What can hang from each mark
q_476: q_229 q_943
q_229: q_476 q_943
q_714: q_133 q_790 q_840
q_790: q_476 q_714 q_943
q_943: q_714 q_790
q_840: q_714

Each row was made from one small tree. The marks that hang from a mark follow it in brackets, in the order of their numbers. Every link used is in the known rows. Write each row's tree.
(in the rows, 128 means zero)
Known rows
q_714(q_133 q_790 q_840): [162 193 103  99 118 170 160  83 182 176 142 121 149 148 127 146  98]
q_790(q_476 q_714(q_133) q_943): [123 158 159 101 216 146 134 124 140  84 110 144 111 187 131 132  58]
q_714(q_133 q_790(q_476(q_229 q_943)) q_840): [164 192 125 108 146 196 168  86 193 134 137 150 109 142  99 134  88]
q_476(q_229): [101 134  94 110 111 139 105 104 161 133 152 124 123 111 130 146 138]
q_476(q_229 q_943(q_714(q_790))): [123 144 161 120 158 178 134 100 204 102 164 144 114 134 116 164 107]
q_714(q_133 q_790(q_476(q_229))): [127 183 126 109 138 154 125  87 156 124 147 145 141 130 127 139 102]
q_229(q_943): [156 119 107  94 158 152 107 114 154 125 150 113 113 152 129 138 104]
q_476(q_229(q_943(q_714 q_790))): [126 134 146 124 168 177 124 107 202 106 164 148 126 131 120 156 128]
q_790(q_476(q_229) q_714(q_133 q_840)): [123 163 109 124 168 159 168 119 169 117 122 152 122 143 114 136 103]
q_943(q_790(q_714(q_840))): [167 166 139 128 143 145 144 122 182 135 129 145 139 155 133 151 126]
q_943(q_714(q_840)): [116 146 107 113 165 162 138 138 174 138 133 122 144 146 126 155 107]
q_840(q_714): [140 133  81 130 151 140 118 120 141 132 145 118 141 146 152 149  96]
q_714(q_133 q_840): [116 163  72  91 125 173 160  98 160 174 134 113 153 150 127 138  96]
q_229(q_476(q_943(q_714 q_790))): [140 118 150 112 204 179 114 133 169  79 151 151 158 150 131 143  74]
q_943(q_790(q_476(q_229) q_714)): [140 159 161 139 161 132 114 128 160  88 131 168 128 137 129 144 131]
q_790(q_476(q_229) q_943): [130 153 134 107 176 145  92 124 153  88 121 141  75 134 114 129 104]
q_714(q_790(q_476)): [174 173 139 110 148 124  90 123 137 113 133 136 126 142 132 140 105]
q_714(q_133 q_790): [130 175 120  95 121 151 131  78 156 154 153 122 163 151 144 149  94]
q_790(q_476(q_229(q_943)) q_714(q_133 q_840)): [155 151 117 119 192 176 173 115 184 106 128 152 101 154 104 132  93]

Write each row's tree
[174 202 127  94 146 181 159  80 200 161 130 123 115 163 121 141  81]	q_714(q_133 q_790(q_943) q_840)
[199 118 122 106 188 165  96 120 166  96 155 141 139 141 131 128  93]	q_229(q_476 q_943(q_790))
[147 175 148  94 162 170 133  93 145 117 140 139 137 168 125 135  64]	q_714(q_133 q_790(q_476(q_943)))
[156 148 166 112 216 124 107 147 141  70 105 144  87 177 129 134  79]	q_790(q_476 q_714 q_943)
[109 153 160  99 174 188 153  94 177 118 157 132 153 173 131 158  65]	q_476(q_943(q_714(q_133 q_790)))
[ 71 126 136  93 181 191 152 107 158 117 150 125 156 174 130 152  65]	q_476(q_943(q_714(q_133)))
[138 132 139 100 202 186 135 110 172  91 159 141 163 156 132 144  50]	q_229(q_476(q_943(q_714(q_133 q_790))))
[195 131 135 118 187 173 140 130 185  96 136 154 130 153 123 135  84]	q_229(q_476(q_943(q_790(q_714(q_840)))))
[125 155 103 108 150 157 174 109 169 150 128 126 147 165 133 146  94]	q_790(q_714(q_133 q_840))
[125 148 112 112 197 191 152 121 179 107 138 145 117 141 101 135  92]	q_790(q_476(q_229(q_943(q_714(q_133 q_840)))))
[162 158 150 112 170 185 151 118 201 124 143 133 118 161 114 158  87]	q_476(q_943(q_714(q_790 q_840)))
[148 138 126 115 136 166 115  94 190 122 161 140 112 124 120 145 138]	q_476(q_229(q_943(q_790)))
[137 174 133 119 142 164 170 102 179 148 132 144 162 165 136 149 107]	q_943(q_790(q_714(q_133 q_840)))
[117 173 140 100 224 185 147 136 164 105 107 140 119 175 113 134  57]	q_790(q_476 q_943(q_714(q_133 q_840)))
[205 134 124 113 206 186 156 113 193 106 145 153 145 162 125 130  76]	q_229(q_476 q_943(q_790(q_714(q_133 q_840))))
